Each row comes from the steps of one path. Every step used is in the known rows, and no mark comes twice. Write the path behind each row, first mark first.
Known rows
b/y/m/j/k: [ 1.28 -1.76  0.42 -0.59  1.36 -0.60  3.62  3.97 -6.13  4.80 -0.34 -3.47
 -3.78  2.80 -5.28 -5.26  4.56  0.97  4.36 -0.15  2.72  2.26  2.65]
a/y/m: [ 1.42  0.05  0.02 -0.16  1.57  1.13  2.68  4.79 -5.17  3.80  2.23 -5.18
 -0.49 -1.34 -5.81 -3.44  3.76  2.80  3.66  1.17  2.61  1.99  1.97]
b/y/m/s: [ 0.41  0.33  1.27 -1.38  3.34  1.35  2.06  5.13 -4.47  4.39 -1.20 -2.73
 -2.52  0.91 -7.64 -4.39  5.30  3.30  3.36  1.50  4.19  3.45  2.60]
r/j/m/s/v/y/b: [-3.29  0.77 -0.95 -3.34  2.36 -0.01  1.66  5.30 -6.26  2.58  5.54 -6.12
 -5.43 -2.21 -6.04 -5.59  7.13  2.45  3.74 -0.17  4.51 -1.15  2.51]
b/y: [ 2.07 -0.92  0.22 -2.02  1.04  0.66  1.38  3.44 -4.07  3.09 -1.19  0.35
 -2.69  3.14 -4.69 -2.39  2.79 -0.11  3.07  0.48  3.44  3.19  1.33]
a/j/m/s/v/y: [-1.87  0.87 -0.27 -3.57  1.06  1.36  3.00  4.47 -7.10  2.71  2.25 -3.57
 -7.00 -3.26 -8.44 -0.28  4.63  2.79  4.97  0.56  1.09  0.38  2.32]
s/v/y/m: [ 0.28  0.43  0.04  0.32  0.94 -0.63  2.47  1.50 -5.73  3.12  0.30 -4.10
 -2.37  2.10 -7.36 -0.25  4.76  1.77  3.51  0.58 -0.02  2.82  1.18]
b/y/m/j/a/s: [-0.20 -0.17  0.36 -2.61  2.19  1.55  4.38 -0.14 -5.65  5.55 -6.57 -3.64
 -6.77 -1.50 -7.96 -4.97  3.44  2.83  5.30  1.07  3.11  2.46  2.13]
a/s/v/y/m: [-0.62  0.91  1.02 -0.82  2.31  0.31  2.57  0.20 -7.94  3.97 -2.59 -6.07
 -4.40  0.25 -8.60 -1.53  5.69  3.64  4.73  1.36  0.64  3.02  1.24]
m/j/a/s: [ 0.41 -0.58 -1.08 -2.31  2.52  2.63  2.79  0.69 -3.43  4.20 -2.64 -2.57
 -8.24 -2.80 -5.57 -3.92  2.18 -0.58  7.29  0.22  2.80  1.55  1.82]
j/a/s: [ 0.72  0.41 -0.88 -0.89  2.61  2.98  2.35  2.48 -3.29  3.78 -0.86 -3.39
 -5.81  0.65 -4.74 -3.72  1.72 -2.00  5.69  0.60  2.43  2.16  2.04]
m/s/v: [ 1.32  0.05  0.09 -0.41  3.45  1.52  0.50  4.40 -3.56  4.00 -0.12 -1.39
 -4.87  3.27 -5.24 -2.02  4.82 -0.38  4.93  0.53  2.32  2.07  3.22]
y/m/j/k: [ 1.41 -1.53 -0.49  1.32  2.20  0.02  3.05  4.83 -4.47  4.28  3.51 -4.85
 -3.46  1.15 -4.44 -4.61  4.13 -0.55  5.45 -0.49  1.62  2.19  2.70]
a/s: [ 1.24 -0.28  0.25 -1.30  3.23  2.30  1.06  2.98 -4.72  3.32 -0.19 -2.81
 -4.37 -0.29 -5.14 -3.17  3.40  0.17  5.36  0.94  3.16  3.19  1.46]
j/r: [ 1.52 -0.97 -0.55 -0.97  2.14  0.55  1.32  3.67 -3.23  2.54  2.55  0.95
 -3.11  4.67 -3.44 -0.67  2.94 -2.15  4.79  1.28  4.12  3.91  2.90]
r/j/a/y/m: [ 0.55  0.09 -1.88 -0.92  0.33  1.37  4.25  4.86 -4.71  4.47  3.58 -5.75
 -3.60 -2.10 -5.22 -6.02  2.68  1.96  3.82  0.64  3.05  0.73  2.85]
y/m/s: [ 0.61  0.56  0.23  0.55  4.11  1.95  1.51  6.06 -2.85  3.84  2.74 -4.11
 -2.29 -0.67 -6.72 -3.81  4.99  1.77  4.46  1.12  3.16  3.41  2.67]
a/j/k: [ 2.20 -1.74 -1.51 -0.35  1.01  1.18  2.51  8.21 -6.10  3.62  7.26 -2.22
 -5.22  1.65 -2.74 -3.23  2.29 -3.09  5.14 -0.64  1.25  2.77  3.39]
y/m/j: [ 1.35 -1.10 -0.42  0.04  2.37  0.52  2.38  2.57 -3.04  3.81  0.72 -2.38
 -3.10 -2.47 -6.12 -2.36  3.82  1.57  4.97  0.19  2.21  3.35  1.54]
s/m/j: [ 0.08 -0.83  0.32 -1.39  2.75  1.88  0.79  2.16 -2.24  2.88 -2.76 -1.93
 -2.60 -2.19 -4.46 -1.27  3.90  1.07  5.74  0.11  2.81  3.24  1.18]
v/y/m: [ 0.05  0.26 -0.17 -0.40  1.09  0.19  2.37  3.08 -4.43  2.16  3.10 -4.39
 -1.46 -1.61 -7.25 -1.71  3.95  2.29  3.96  0.74  1.52  3.33  0.27]
r/j: [ 1.91 -1.28 -1.50 -1.21  1.32  0.84  1.06  4.97 -3.50  2.88  4.52 -1.15
 -4.32 -0.53 -3.62 -3.85  3.04 -0.25  3.98 -0.11  3.65  2.97  1.63]
r/j/a/s/v/y/m: [-1.42  0.96 -0.81 -1.50  1.12  0.59  4.09  0.42 -7.64  4.68 -1.33 -6.54
 -7.55 -0.45 -8.07 -4.21  4.65  2.88  4.80  0.82  1.10  1.71  2.06]

Which path is each row?
[ 0.01 -0.53 -0.07 -1.13  0.84 -1.03  2.92 -0.16 -5.78  3.56 -1.46 -3.30
 -4.71 -1.35 -8.10 -0.34  5.25  3.28  5.11  0.20  0.37  2.21  0.97] -> s/v/y/m/j
[ 1.29 -1.28  0.47 -1.89  1.55 -0.12  2.94  1.65 -4.70  4.33 -3.14 -1.19
 -3.35 -0.58 -6.97 -2.97  4.07  3.23  3.80  0.57  3.19  3.37  1.48] -> b/y/m/j
[ 0.73  0.42  1.52 -0.70  3.13  0.48  2.07  3.57 -5.77  5.41 -3.90 -2.31
 -3.36  4.68 -7.71 -3.02  6.03  2.98  3.00  1.33  2.70  3.03  3.52] -> b/y/m/s/v
[-1.06  0.88  0.37 -1.34  2.86  1.23  2.04  4.88 -4.25  2.58  3.38 -5.30
 -3.12 -3.67 -8.67 -3.31  5.44  3.86  5.20  1.22  2.84  2.84  1.23] -> v/y/m/s
[-0.52  0.39 -0.44 -1.36  2.46  1.23  1.72  4.69 -4.34  3.68  1.37 -3.65
 -5.65  0.80 -5.82 -3.63  5.31  1.27  3.64  0.28  3.23  0.01  3.21] -> r/j/m/s/v
[ 0.11  1.52 -0.29  0.03  2.50  2.02  3.68  4.35 -4.81  5.60 -0.98 -6.10
 -4.23  1.60 -6.94 -4.14  4.48  1.88  4.78  1.28  1.73 -0.16  4.48] -> j/a/y/m/s/v
[ 0.26 -0.41 -1.21 -1.11  0.94  1.01  2.07  4.57 -3.19  2.30  3.96 -3.23
 -3.27 -0.83 -4.27 -3.39  2.87  0.05  2.82 -0.11  3.31  0.99  1.28] -> r/j/m
[-0.34 -0.71 -0.39 -1.83  1.06 -0.19  2.88  1.40 -4.52  2.57  1.38 -3.72
 -3.88 -5.10 -8.08 -1.84  4.35  3.64  5.56  0.32  1.84  2.68  0.01] -> v/y/m/j
[-3.03  0.84 -0.92 -3.60  2.25  0.88  2.38  6.32 -7.56  2.93  5.42 -4.84
 -5.89 -3.31 -6.90 -2.71  5.87  1.95  4.38  0.02  2.72 -0.15  3.10] -> a/j/m/s/v/y/b
[ 0.89  0.65  0.56  1.24  3.96  1.14  1.47  4.40 -4.03  4.83 -0.30 -3.50
 -3.09  3.13 -6.83 -2.36  5.75  1.46  3.99  0.99  1.64  2.95  3.61] -> y/m/s/v
[-0.54 -0.01 -0.48 -2.55  1.29  2.74  2.96  2.06 -3.09  3.65 -3.53 -4.39
 -3.60 -3.48 -4.45 -3.11  2.60  1.40  6.41  0.42  2.98  0.25  2.04] -> s/m/j/a/y
[ 1.86 -2.11 -0.95 -0.36  1.72  0.48  1.98  4.95 -3.94  3.45  3.72 -2.43
 -5.21  1.33 -2.93 -4.27  3.29 -2.40  6.35 -0.97  2.30  1.27  2.42] -> m/j/k
[ 1.57 -1.48 -1.25 -2.40  1.35  0.87  2.25  5.31 -5.60  3.11  4.26  1.99
 -5.51  1.40 -4.09  0.23  2.29 -1.30  5.20  1.21  3.47  4.69  3.68] -> a/j/r
[ 0.66 -0.38 -0.77 -1.60  2.34  1.79  2.84 -0.79 -4.71  5.20 -5.56 -2.15
 -9.04  0.94 -5.56 -2.49  3.02 -0.97  6.83  0.13  1.32  1.05  2.71] -> m/j/a/s/v
[-0.68 -0.38 -1.26 -2.14  1.76  0.04  0.83  4.93 -4.33  1.51  6.80 -3.46
 -2.22 -1.65 -4.15 -3.68  4.42 -0.40  4.24 -0.33  3.83  1.86  0.68] -> v/y/b
[-0.59  0.14 -1.26 -0.73  0.17 -0.30  4.21 -0.74 -4.40  4.00 -2.33 -3.78
 -6.14 -0.29 -7.69 -1.00  3.53  1.17  5.34 -0.09 -0.31  1.11  1.61] -> s/v/y/m/j/a
[-0.50  0.61  1.55 -1.02  4.20  3.21  0.46  2.50 -4.47  3.35 -3.92 -4.66
 -2.21 -0.59 -4.91 -2.46  4.37  1.37  5.32  1.28  3.06  4.00  1.45] -> a/s/m
[-2.14  0.80 -0.34 -3.27  1.23  0.49  2.23  3.47 -5.87  2.34  2.11 -4.84
 -6.40 -1.88 -7.66 -3.17  5.82  3.41  4.32  0.43  2.93 -0.66  1.72] -> r/j/m/s/v/y
[-0.16  0.89 -1.06 -1.14  1.93  1.60  3.87  5.02 -5.91  5.90  0.88 -6.22
 -5.96 -0.35 -6.70 -6.20  5.02  3.28  4.50  0.99  2.95 -0.29  4.73] -> r/j/a/y/m/s/v
[-1.13  1.56 -0.10 -0.39  1.62  1.03  3.81 -0.30 -6.63  4.37 -3.14 -6.44
 -5.76  1.37 -8.27 -2.11  4.10  1.47  4.97  1.09 -0.07  1.85  1.89] -> j/a/s/v/y/m
[-0.84  0.23 -0.66 -2.14  2.71  2.05  1.69  6.27 -3.06  2.66  4.34 -4.09
 -4.76 -2.76 -5.67 -5.06  4.41  1.72  4.13  0.42  4.64  0.49  2.32] -> r/j/m/s
[ 0.62 -0.38 -1.14 -1.45  0.74  1.88  2.77  5.38 -4.44  2.55  3.93 -1.88
 -3.78 -2.29 -5.09 -0.57  1.58 -0.58  3.47  0.06  1.45  2.01  1.90] -> a/j/m
[-1.01  1.26  0.43 -0.60  3.54  3.94  1.80  1.94 -3.12  3.73 -4.51 -5.23
 -3.66  0.48 -4.56 -2.89  2.70 -0.78  5.59  1.00  2.46  2.87  2.04] -> j/a/s/m
[-1.58 -0.27  1.11 -3.03  2.61 -0.82  3.51 -2.13 -9.05  4.34 -4.29 -3.35
 -7.42 -0.26 -8.95 -0.67  6.64  4.54  6.96  2.17  2.71  3.13  2.59] -> a/s/v/y/m/j/r
[ 1.41 -0.99 -1.97 -1.20  1.19  1.58  2.61  2.08 -1.08  3.34  0.21 -0.66
 -6.20 -0.88 -4.31 -2.58  1.28 -2.41  6.11 -0.55  2.12  1.29  1.75] -> m/j/a
[-0.20 -1.15 -0.44 -0.56  0.95 -0.68  3.55  3.71 -6.04  3.02  4.30 -6.08
 -4.30 -1.70 -6.36 -4.07  4.77  1.42  6.11 -0.37  1.32  1.52  1.27] -> v/y/m/j/k
[-1.70  0.46 -0.54 -2.58  1.78  1.54  4.35 -0.48 -5.45  3.77 -1.97 -6.14
 -7.30 -5.77 -8.98 -3.80  3.66  3.37  7.04  0.82  1.92  1.75  0.64] -> v/y/m/j/a/s
[ 0.23  0.21 -0.30  0.06  2.88  1.43  3.87 -0.94 -5.18  6.03 -5.71 -4.32
 -7.35  0.61 -7.19 -2.84  3.85  0.86  5.94  0.64  0.63  1.91  3.12] -> y/m/j/a/s/v
[ 0.73 -0.62 -0.63 -1.39  0.84  0.59  4.24  1.10 -3.28  4.76 -3.68 -1.66
 -4.79  0.47 -6.61 -3.54  2.47  0.91  4.05  0.25  2.51  2.24  2.00] -> b/y/m/j/a
[-1.74  0.02 -1.11 -2.63  2.46  2.25  2.43  3.77 -3.54  3.84 -0.12 -5.58
 -2.65 -3.69 -2.87 -5.51  3.96  0.69  5.88 -0.23  4.62 -0.28  2.79] -> s/m/j/a/y/b
